Each row was made from one small tree. The marks that hang from a mark follow it in brackets, in alphabetical order. Every link used is in the known rows. Write each row's tree.
Known rows:
lato(depe(zirum)): -0.344, 0.783, -0.605, 1.591, 0.046, 1.352, -0.074, -1.329, -0.802, 0.164, -1.071, -2.881, -1.226, 0.883, -0.193, -0.234, 1.217, -0.731, -0.874, 0.932, 1.576, -0.431, -0.422, 1.015, 1.895
bepat(pake(dulolor lato(depe))): -1.370, 1.648, 2.767, -0.341, 2.291, -0.712, 1.219, 0.110, -0.116, -1.184, -1.194, 2.400, -0.355, 1.221, -2.008, 1.977, -1.017, 0.369, -0.034, -1.295, -0.718, 0.126, 0.833, 1.210, -1.435
zirum(depe(bepat(pake) lato)): -1.039, 0.501, -1.072, -0.829, 2.388, -2.433, -2.054, 0.415, 1.326, -0.734, 2.104, -1.742, -2.227, -0.534, 1.752, -1.146, 2.283, -1.584, -1.446, 1.132, 0.031, -1.961, -1.094, 1.281, 1.969
depe(zirum): 2.585, -0.219, 1.214, 0.714, 0.228, 2.512, 1.597, -0.855, -0.411, 0.250, -1.377, 0.106, -0.246, -0.946, -1.027, -0.633, 1.503, 0.203, -0.648, 0.830, 3.058, 1.048, -0.322, 0.383, -0.019
nesov(pake(dulolor lato(depe))): 2.659, 0.182, -1.933, -1.048, 0.844, 0.316, 2.340, -0.229, -0.773, 3.728, -0.298, 1.542, 3.858, 2.527, -0.302, 2.209, 1.619, 1.813, -2.734, -1.805, 0.828, 2.299, 2.183, 0.907, -1.482
nesov(pake(dulolor)): 4.531, 0.345, -0.118, -1.962, 1.674, 1.726, 3.478, -0.626, -1.370, 4.253, -0.642, 2.997, 4.122, 0.429, -1.022, 1.099, 2.395, 2.578, -3.373, -1.747, 0.852, 3.412, -0.197, 1.775, -0.801
zirum(depe(bepat)): 0.114, 1.340, -1.149, -2.133, 2.639, 0.146, -0.692, 0.519, 0.277, 2.531, 2.181, -0.339, -0.691, -0.580, -0.258, -1.392, 3.276, -2.018, -3.827, 0.973, 1.380, -1.342, -0.337, 2.322, 0.114
pake(dulolor lato nesov): 1.260, -0.868, 0.667, -0.095, -0.775, 1.190, 3.289, 3.302, -1.807, 1.191, -1.587, 5.641, 4.177, 0.990, -3.043, 1.578, -1.715, 1.713, 0.810, -4.752, 1.019, 2.018, 6.471, -0.457, -7.435
zirum(depe(lato(pake))): -0.691, -1.025, -1.095, -0.344, 3.147, -1.341, -0.830, -0.116, 0.697, 2.467, 0.429, -1.737, -1.017, 0.987, 2.143, -0.060, 4.345, -1.136, -0.810, 0.191, 1.004, -0.873, 1.813, 1.013, 1.761
bepat(depe): 0.562, 1.413, 2.650, -2.643, 0.039, 3.103, 2.038, -1.027, -0.444, 0.163, 0.308, 0.576, 0.229, -1.931, -0.001, -0.401, 0.835, -2.193, -4.065, 0.697, -0.049, 0.121, -2.663, 0.691, -2.492
lato(depe pake): -2.570, -0.320, 0.440, -0.480, 1.879, 1.123, -1.244, -2.139, -0.422, 3.773, -0.218, -2.485, -0.889, 2.332, -0.360, 1.007, 2.779, -0.673, 0.336, 1.016, -0.636, -0.587, -0.912, 0.133, 2.988
zirum(depe(bepat(pake(dulolor)) lato)): -1.338, 1.580, -1.218, -0.468, 2.722, -2.757, -1.374, 0.817, 1.092, -0.993, 1.654, -0.595, -1.999, -1.028, 2.019, -1.427, 1.653, -1.149, -1.465, 0.228, 0.125, -1.722, -0.292, 1.887, 1.891
pake(dulolor lato(depe) nesov): -0.590, -0.083, -0.725, 0.983, -1.134, 0.319, 2.086, 2.839, -1.860, 0.860, -1.730, 3.412, 3.324, 2.103, -2.090, 1.644, -2.382, 1.179, 1.103, -4.382, 0.420, 1.113, 6.590, -0.100, -5.710
nesov(pake): 5.052, -1.707, 0.140, -2.681, 0.832, 2.439, 2.074, -1.329, -0.969, 4.777, 0.203, 0.692, 3.696, 1.490, -1.413, 1.845, 3.441, 1.649, -3.391, 0.164, 0.715, 3.020, -1.686, 0.510, -0.504
bepat(pake(nesov)): 1.897, -2.068, 4.567, -1.469, 0.219, 1.451, 1.024, 0.036, -0.784, 0.144, -1.322, 2.212, 1.199, 0.440, -3.850, 1.831, -1.107, 0.911, 1.203, -0.065, -2.008, 1.599, -1.649, -0.209, -2.197
zirum(depe(bepat lato)): -0.788, 0.493, -2.201, -0.880, 2.069, -1.558, -1.682, 0.769, 0.800, 0.335, 2.349, -1.948, -1.618, -0.544, 1.996, -1.643, 3.288, -1.756, -2.338, 0.568, 1.360, -1.729, -0.007, 1.209, 1.184
bepat(depe pake(nesov)): 0.962, -0.366, 4.675, -2.036, -1.524, 1.261, 1.324, -0.636, 0.115, -1.921, -0.971, 1.641, 0.587, -1.607, -1.205, 0.948, -3.559, -1.054, -0.444, 1.174, -3.988, 0.527, -3.242, -0.158, -2.715
nesov(pake(dulolor lato(depe(bepat zirum)))): 2.580, 0.755, -2.915, -0.274, -0.065, -0.268, 1.616, -0.249, -0.146, 2.682, 0.131, 0.976, 2.933, 1.640, 0.437, 1.218, 0.539, 1.601, -2.269, -1.047, 1.047, 1.674, 1.613, 0.629, -0.465

Write each row's tree:
-1.146, 0.118, 0.625, -0.077, -0.719, -1.736, -1.208, 1.290, 0.193, -4.184, 1.506, 0.891, -1.199, -2.200, 0.405, -1.276, -1.457, 1.061, 1.687, -1.021, -1.328, -0.283, -2.740, -1.171, 0.554 : depe(bepat(pake(dulolor nesov)) lato)
0.071, 0.014, -1.845, 1.844, -1.711, -0.696, -1.781, -0.028, 1.073, -4.287, 1.624, -2.499, -2.913, -2.777, 2.494, -2.867, 0.518, 0.001, 0.951, 1.264, 2.433, -1.099, -2.543, -1.693, 2.697 : depe(bepat lato zirum)
-2.237, -0.083, -0.182, 0.810, 0.503, 0.444, 0.221, -0.377, -1.355, 3.303, -1.783, 0.586, 1.202, 1.507, -0.693, 0.650, -0.360, 1.062, 2.162, -1.452, -1.502, 0.537, 2.288, 0.457, 0.973 : lato(depe pake(dulolor nesov))
0.150, -3.007, -0.346, 0.005, -2.183, 1.299, 0.138, 1.797, -1.304, 1.605, -0.452, 0.027, 2.655, 3.567, -2.765, 2.607, -0.847, -0.209, 0.986, -1.740, 0.198, 0.568, 4.366, -1.885, -5.356 : pake(lato(depe) nesov)
-1.691, 2.723, -0.639, 1.433, -0.146, -0.547, -1.191, -0.978, 0.093, -2.182, 0.138, -1.824, -2.558, -0.869, 0.161, -1.464, -1.233, -0.531, -0.371, 1.332, 0.061, -1.363, -2.346, 1.346, 3.174 : lato(depe(bepat(pake(dulolor)) zirum))
-0.475, -2.061, 0.628, 0.457, 0.525, -0.122, 0.504, 0.453, -0.588, 0.372, -0.859, 0.892, 0.572, 0.014, 0.929, 0.277, 1.499, 1.631, 2.649, -2.204, 0.051, 1.082, 1.422, -1.432, 0.059 : depe(lato(pake(dulolor nesov)))
-0.414, -1.893, -1.869, 2.179, -2.662, -1.180, -2.544, -0.064, 1.388, -2.592, 1.081, -2.138, -2.056, -2.088, 2.773, -2.278, -0.613, 0.570, 3.917, 1.567, 0.676, -0.752, -1.383, -3.133, 3.266 : depe(bepat lato(pake(nesov)) zirum)
-0.173, 1.111, 3.683, -1.162, -1.301, -0.229, 2.403, 0.833, 0.307, -2.595, -1.408, 4.076, 1.198, -1.257, -0.779, 1.326, -5.006, -0.577, 0.070, -1.114, -3.251, 0.477, 0.657, -0.004, -4.900 : bepat(depe pake(dulolor lato nesov))
-0.615, -0.412, -0.667, 0.595, -0.026, 0.796, 0.056, 0.118, -0.036, 0.451, -0.171, -1.523, -0.076, 2.602, -0.874, 1.605, 1.242, -1.098, -0.638, -0.121, 2.337, -0.581, 2.637, -0.692, -1.969 : pake(lato(depe(zirum)))
-1.250, 1.944, -0.713, 1.722, -1.041, -0.519, -1.139, -0.421, -0.273, -2.169, -0.227, -1.529, -1.722, -0.781, -0.179, -1.209, -2.296, -0.158, 0.527, 0.985, -0.523, -1.061, -1.602, 0.869, 2.413 : lato(depe(bepat(pake(dulolor nesov)) zirum))
-0.037, 0.322, -0.479, 2.724, -2.244, -2.411, -1.322, 0.829, 1.161, -6.077, 0.137, -0.101, -2.521, -3.245, 2.073, -2.425, -3.228, 1.338, 3.514, 0.391, -0.069, -0.470, -1.758, -1.481, 2.447 : depe(bepat(pake(dulolor nesov)) lato zirum)
-0.256, 1.224, -0.602, -1.386, 2.067, -1.404, -0.448, 1.435, 0.606, 1.028, 1.340, 1.243, -0.218, -0.240, -0.511, -0.564, 0.352, -1.284, -1.851, 0.044, -0.125, -1.140, 1.292, 1.981, -1.136 : zirum(depe(bepat(pake(dulolor lato nesov))))
-2.355, 0.959, -2.120, 2.289, -1.405, -0.612, -1.200, -0.432, -0.148, 0.927, -0.847, -0.471, -0.515, -0.443, 0.903, -1.479, -2.387, 0.710, 3.029, 0.206, -1.010, -0.714, 1.015, -0.041, 3.038 : lato(depe(bepat zirum) pake(dulolor nesov))
0.167, -0.607, 1.865, -2.287, -0.736, 0.683, -0.983, 0.871, 0.269, -0.948, 2.192, 1.527, 0.128, -0.432, -3.015, 0.275, -1.164, -0.293, -0.154, 0.496, -0.999, -0.296, -2.493, -1.248, -2.422 : depe(bepat(pake(lato nesov)))
0.771, 1.523, 4.050, -0.671, -0.672, 0.668, 1.206, -2.065, 1.255, -3.317, -1.244, 0.199, -1.897, -2.546, 0.615, -0.176, -2.751, -1.607, -1.014, 2.808, -1.924, -0.369, -4.029, 0.582, 0.234 : bepat(depe(zirum) pake)
-1.912, 1.866, 0.134, -0.277, 0.054, 0.047, -1.131, -0.122, -0.857, -0.877, 0.762, -0.776, -0.828, -0.035, -1.322, -0.480, -1.035, -0.351, -0.688, 0.104, -1.353, -0.871, -2.190, 1.088, 0.987 : lato(depe(bepat(pake(dulolor nesov))))
0.236, -2.140, -0.135, 2.443, -0.115, -0.459, -0.624, -1.207, 1.062, -1.178, -1.233, -2.219, -2.049, -0.466, 2.812, -0.644, 1.903, 0.758, 3.259, 0.972, 1.965, 0.135, 0.167, -2.004, 3.428 : depe(lato(pake) zirum)
0.727, -1.054, 2.834, 1.070, -3.142, -0.895, 0.238, -0.652, 1.132, -5.394, -1.736, -0.668, -1.261, -2.282, 2.208, -0.087, -4.691, -0.687, 2.359, 1.672, -3.178, -0.038, -2.308, -1.546, -0.191 : bepat(depe(lato zirum) pake(nesov))
-0.863, -0.423, -2.180, 2.748, -2.138, -1.762, -1.617, 0.491, 1.114, -2.951, 0.491, -0.603, -1.978, -2.718, 3.033, -2.859, -1.388, 1.202, 3.988, 0.284, 0.790, -0.500, -0.288, -2.241, 3.165 : depe(bepat lato(pake(dulolor nesov)) zirum)
-0.505, -0.831, -1.372, 0.283, 2.550, -1.509, -0.178, 0.801, 0.216, 2.300, -0.361, -0.252, -0.041, 0.680, 1.998, -0.307, 2.804, -0.359, 0.188, -0.886, 0.496, -0.391, 3.293, 1.211, 0.793 : zirum(depe(lato(pake(dulolor nesov))))
-0.152, 1.511, -0.040, -2.118, 2.818, -0.710, -1.043, 0.190, 0.857, 1.437, 1.900, -0.216, -1.298, -0.598, -0.447, -0.974, 2.128, -1.797, -3.023, 1.535, 0.103, -1.468, -1.295, 2.401, 0.772 : zirum(depe(bepat(pake)))
0.810, 0.990, 0.405, 1.161, -1.822, -0.596, -0.086, 0.901, 0.908, -3.215, 0.140, 2.138, -0.682, -2.273, -1.067, -1.254, -3.761, 0.715, 1.693, 0.644, 0.304, -0.269, -0.516, -0.653, -0.570 : depe(bepat(pake(dulolor lato nesov)) zirum)
-1.341, 1.087, 1.404, -1.156, 0.165, 0.640, 1.135, -0.967, 0.384, -1.131, 0.014, 0.033, -0.781, -2.112, 2.711, -0.810, 0.722, -1.288, -1.337, -0.148, -0.694, -0.236, -1.558, -0.283, -0.237 : bepat(depe(lato(pake(dulolor))))
3.054, -1.311, -2.444, -1.011, -0.830, 0.527, 0.248, -0.945, 0.214, 3.122, 1.074, -1.327, 2.602, 2.624, 0.012, 1.964, 1.736, 0.595, -2.382, 0.862, 0.908, 1.250, 0.023, -0.704, -0.232 : nesov(pake(lato(depe(bepat zirum))))
2.769, -1.280, -2.088, -1.961, -0.200, 0.771, 0.299, -0.772, -0.062, 3.815, 1.580, -0.979, 3.043, 2.999, -0.502, 2.344, 2.240, 0.609, -3.020, 0.487, 0.495, 1.376, -0.252, -0.575, -0.922 : nesov(pake(lato(depe(bepat))))
-1.543, 0.031, -0.958, 2.765, -0.537, 0.061, 0.143, -0.669, -0.714, 1.899, -2.741, -0.127, 0.356, 0.847, 0.508, -0.211, -1.616, 1.193, 3.428, -0.482, -0.732, 0.313, 2.802, 0.297, 2.384 : lato(depe(zirum) pake(dulolor nesov))
-1.117, 0.296, -1.433, 0.262, -0.604, 0.513, -0.941, 0.222, 0.351, -0.230, 1.180, -1.703, -0.665, 1.744, -0.547, 0.719, 0.748, -1.426, -0.936, 0.412, 2.197, -1.315, 1.394, -0.950, -1.395 : pake(lato(depe(bepat zirum)))
0.439, -2.076, 2.488, 0.389, -0.979, -0.185, -0.121, 0.353, 0.081, -1.107, -1.389, 0.329, 0.649, 2.314, -2.623, 2.607, -2.596, 0.271, 2.284, 0.294, -1.617, 0.434, 0.998, -1.172, -2.201 : bepat(pake(lato(depe(zirum)) nesov))
-3.187, 0.906, -1.398, 0.306, -0.292, -0.131, -1.155, -0.057, -0.747, 2.242, 0.191, 0.246, 0.286, 0.246, -0.302, -0.656, -1.152, 0.537, 1.765, -0.813, -1.846, -0.513, 0.336, 0.079, 1.753 : lato(depe(bepat) pake(dulolor nesov))
-0.191, -3.417, 0.872, -0.024, 0.073, 0.373, -0.543, -0.069, -0.259, 0.799, -0.288, -0.789, 0.408, 0.709, 0.631, 0.662, 2.308, 0.970, 2.606, -0.901, -0.053, 0.866, 0.272, -2.368, 0.347 : depe(lato(pake(nesov)))
-1.173, 1.739, -1.575, 1.022, -0.648, 0.641, -1.508, -0.991, -0.268, -0.879, 0.863, -3.190, -2.102, -0.336, 0.131, -1.606, 0.423, -1.176, -1.231, 1.583, 1.239, -1.501, -2.158, 0.652, 2.613 : lato(depe(bepat zirum))
